What can hang from each mark
q_521: q_66
q_410: q_66
q_436: q_66 q_458
q_458: q_436
q_831: q_43 q_104
q_372: q_66
q_66: q_372 q_410 q_436 q_521
q_43: q_339 q_831
q_104: q_831
q_339: q_458

Every row comes from one small tree of marks. The marks that hang from a mark follow it in brackets, in the order of their numbers. Every link used is in the known rows. Which tree was each row made from?
(in the rows, 100 means zero)
Known rows
q_521(q_66(q_436)): [126, 116, 82, 102, 77, 127, 110, 116, 94, 125, 63, 117, 61, 126, 88, 110, 82, 104, 126, 98, 75, 85, 127, 92]
q_104(q_831(q_43(q_339(q_458(q_436))))): [95, 116, 71, 134, 137, 79, 101, 80, 146, 58, 80, 105, 109, 112, 65, 108, 125, 97, 75, 39, 128, 99, 138, 92]
q_831(q_43 q_104): [90, 73, 125, 86, 119, 108, 89, 76, 150, 109, 101, 66, 93, 111, 117, 126, 119, 90, 60, 76, 98, 103, 148, 99]
q_372(q_66(q_410 q_436)): [92, 113, 100, 52, 66, 107, 114, 102, 109, 128, 87, 159, 85, 132, 158, 87, 56, 126, 99, 98, 132, 127, 65, 72]
q_104(q_831): [105, 116, 78, 128, 101, 98, 116, 104, 95, 56, 99, 97, 79, 103, 52, 99, 82, 113, 110, 96, 126, 85, 116, 82]
q_458(q_436(q_66)): [72, 115, 121, 114, 83, 100, 103, 81, 158, 96, 83, 51, 48, 84, 67, 86, 119, 105, 104, 82, 96, 106, 46, 89]
q_104(q_831(q_43(q_339(q_458)))): [108, 116, 59, 121, 141, 83, 105, 83, 106, 57, 92, 115, 114, 120, 80, 109, 102, 97, 61, 51, 123, 98, 154, 94]
q_458(q_436(q_66(q_410 q_521))): [90, 129, 119, 74, 48, 108, 102, 62, 166, 83, 85, 66, 37, 113, 74, 95, 133, 121, 92, 83, 97, 121, 30, 84]
q_521(q_66(q_372)): [115, 93, 98, 97, 60, 130, 113, 134, 98, 116, 81, 107, 78, 111, 120, 109, 80, 87, 121, 101, 96, 92, 119, 68]
q_372(q_66(q_436 q_521)): [116, 111, 88, 81, 102, 124, 105, 98, 141, 107, 85, 128, 54, 148, 110, 80, 102, 109, 91, 89, 87, 110, 49, 83]
q_436(q_66(q_410) q_458): [78, 113, 105, 45, 81, 124, 107, 92, 128, 97, 115, 79, 85, 112, 141, 104, 68, 121, 56, 136, 116, 110, 97, 84]
q_831(q_43(q_339) q_104): [97, 76, 123, 81, 143, 96, 94, 82, 136, 119, 100, 88, 119, 131, 164, 114, 144, 104, 39, 51, 107, 110, 160, 115]
q_521(q_66(q_372 q_410)): [111, 104, 104, 57, 23, 129, 114, 126, 86, 117, 78, 131, 88, 121, 150, 121, 67, 103, 114, 103, 122, 108, 114, 60]
q_372(q_66): [78, 95, 115, 91, 92, 97, 112, 104, 116, 94, 100, 100, 101, 105, 127, 75, 78, 101, 94, 97, 116, 123, 68, 84]
q_458(q_436(q_66(q_521))): [93, 122, 115, 108, 83, 110, 98, 69, 177, 79, 83, 44, 29, 106, 48, 86, 140, 106, 95, 82, 79, 106, 32, 92]
q_43(q_339 q_831): [113, 124, 105, 115, 159, 75, 92, 134, 78, 102, 121, 122, 157, 140, 156, 75, 118, 96, 97, 64, 129, 101, 119, 112]
q_410(q_66(q_372)): [97, 102, 95, 59, 92, 119, 92, 158, 112, 109, 128, 107, 124, 120, 165, 120, 76, 97, 115, 93, 120, 71, 69, 67]
q_66(q_372): [104, 86, 102, 85, 94, 119, 98, 131, 105, 126, 106, 124, 96, 105, 133, 101, 88, 87, 103, 99, 118, 90, 86, 69]
q_410(q_66): [92, 116, 94, 72, 98, 103, 95, 130, 103, 85, 122, 84, 123, 109, 141, 118, 85, 110, 110, 93, 100, 83, 86, 99]
q_458(q_436): [83, 103, 113, 123, 90, 97, 94, 101, 156, 96, 86, 77, 84, 88, 81, 97, 130, 96, 124, 82, 107, 99, 77, 101]
q_66(q_410 q_521): [119, 118, 100, 56, 55, 112, 97, 71, 109, 84, 99, 120, 79, 139, 113, 114, 117, 120, 82, 101, 101, 119, 74, 98]
q_372(q_66(q_410 q_436 q_521)): [113, 123, 95, 46, 66, 121, 109, 89, 131, 110, 86, 153, 64, 161, 139, 90, 88, 128, 89, 92, 109, 128, 46, 75]
q_339(q_458(q_436)): [80, 134, 98, 108, 107, 95, 77, 79, 120, 77, 82, 96, 96, 113, 57, 104, 107, 79, 99, 71, 94, 112, 94, 113]
q_104(q_831(q_43(q_339))): [111, 91, 71, 128, 130, 85, 121, 96, 127, 74, 93, 109, 113, 106, 96, 103, 116, 111, 80, 60, 127, 86, 142, 83]

Which tree is each row?
[101, 110, 100, 28, 76, 153, 103, 104, 155, 100, 118, 96, 60, 144, 148, 109, 90, 110, 48, 126, 110, 103, 59, 62] -> q_436(q_66(q_372 q_410 q_521) q_458)
[107, 127, 135, 101, 167, 81, 80, 123, 75, 106, 123, 95, 145, 164, 167, 82, 126, 104, 80, 52, 136, 106, 149, 128] -> q_43(q_339 q_831(q_104))
[92, 117, 121, 64, 43, 123, 100, 85, 172, 104, 90, 82, 34, 120, 99, 99, 124, 111, 92, 83, 112, 112, 13, 59] -> q_458(q_436(q_66(q_372 q_410 q_521)))
[103, 153, 124, 88, 180, 78, 60, 101, 50, 82, 119, 108, 153, 181, 148, 85, 112, 90, 57, 42, 125, 119, 165, 138] -> q_43(q_339(q_458) q_831(q_104))
[92, 149, 100, 95, 100, 106, 77, 50, 144, 58, 81, 62, 43, 128, 30, 94, 122, 87, 70, 68, 70, 118, 53, 104] -> q_339(q_458(q_436(q_66(q_521))))
[95, 111, 114, 52, 54, 108, 111, 78, 128, 80, 99, 115, 83, 142, 136, 86, 94, 120, 76, 95, 115, 138, 52, 78] -> q_372(q_66(q_410 q_521))
[106, 119, 87, 37, 87, 142, 107, 104, 156, 102, 95, 146, 72, 166, 157, 98, 82, 124, 72, 109, 114, 117, 67, 82] -> q_372(q_66(q_410 q_436(q_458) q_521))
[125, 113, 63, 43, 128, 166, 84, 167, 167, 109, 121, 126, 89, 170, 172, 134, 95, 97, 98, 105, 98, 48, 66, 74] -> q_410(q_66(q_372 q_436(q_458) q_521))
[110, 115, 109, 39, 51, 130, 103, 83, 117, 110, 106, 104, 45, 131, 120, 95, 92, 115, 70, 102, 107, 118, 32, 54] -> q_436(q_66(q_372 q_410 q_521))
[84, 94, 101, 68, 115, 143, 103, 131, 144, 115, 118, 80, 76, 108, 142, 97, 70, 92, 64, 125, 110, 88, 82, 66] -> q_436(q_66(q_372) q_458)
[139, 116, 77, 33, 66, 146, 93, 116, 120, 143, 89, 178, 58, 164, 148, 120, 98, 114, 101, 93, 113, 92, 55, 60] -> q_66(q_372 q_410 q_436 q_521)
[134, 101, 62, 64, 135, 169, 89, 144, 164, 133, 100, 144, 63, 163, 139, 120, 107, 85, 84, 113, 91, 61, 79, 77] -> q_66(q_372 q_436(q_458) q_521)
[76, 134, 107, 91, 96, 109, 79, 90, 129, 93, 86, 87, 64, 108, 74, 95, 91, 77, 83, 70, 98, 114, 58, 78] -> q_339(q_458(q_436(q_66(q_372))))
[130, 100, 79, 90, 76, 145, 110, 145, 101, 144, 67, 141, 58, 131, 126, 113, 74, 94, 130, 97, 90, 78, 117, 61] -> q_521(q_66(q_372 q_436))
[113, 94, 68, 71, 134, 155, 94, 160, 143, 153, 103, 154, 90, 132, 159, 116, 75, 83, 96, 117, 118, 65, 103, 73] -> q_66(q_372 q_436(q_458))
[114, 103, 105, 75, 84, 132, 101, 97, 130, 103, 106, 79, 35, 123, 97, 89, 107, 100, 74, 98, 82, 100, 36, 61] -> q_436(q_66(q_372 q_521))
[94, 155, 101, 121, 165, 68, 69, 114, 92, 79, 105, 120, 157, 152, 117, 77, 127, 78, 99, 39, 127, 110, 112, 125] -> q_43(q_339(q_458(q_436)) q_831)
[84, 110, 92, 42, 89, 128, 113, 117, 136, 123, 97, 148, 99, 140, 176, 95, 54, 120, 85, 116, 137, 116, 83, 77] -> q_372(q_66(q_410 q_436(q_458)))
[133, 115, 63, 80, 138, 150, 89, 110, 158, 106, 94, 121, 64, 155, 107, 119, 117, 101, 81, 111, 73, 72, 98, 107] -> q_66(q_436(q_458) q_521)
[69, 152, 108, 69, 71, 94, 84, 58, 113, 76, 86, 89, 73, 113, 67, 101, 85, 101, 79, 75, 102, 134, 68, 94] -> q_339(q_458(q_436(q_66(q_410))))
[110, 111, 82, 72, 126, 145, 104, 114, 170, 100, 93, 119, 68, 157, 133, 91, 97, 102, 78, 108, 90, 98, 68, 91] -> q_372(q_66(q_436(q_458) q_521))
[131, 111, 68, 25, 94, 165, 91, 129, 152, 134, 101, 173, 75, 173, 170, 131, 94, 107, 78, 116, 116, 82, 77, 66] -> q_66(q_372 q_410 q_436(q_458) q_521)
[68, 120, 124, 78, 48, 97, 105, 76, 145, 99, 86, 70, 55, 90, 86, 90, 104, 120, 102, 86, 117, 122, 47, 80] -> q_458(q_436(q_66(q_410)))
[87, 155, 133, 105, 174, 76, 57, 102, 94, 81, 107, 94, 141, 174, 133, 83, 135, 87, 73, 26, 131, 115, 148, 139] -> q_43(q_339(q_458(q_436)) q_831(q_104))
[144, 106, 73, 74, 110, 148, 92, 125, 134, 141, 88, 155, 49, 153, 113, 109, 111, 94, 102, 91, 88, 75, 53, 71] -> q_66(q_372 q_436 q_521)
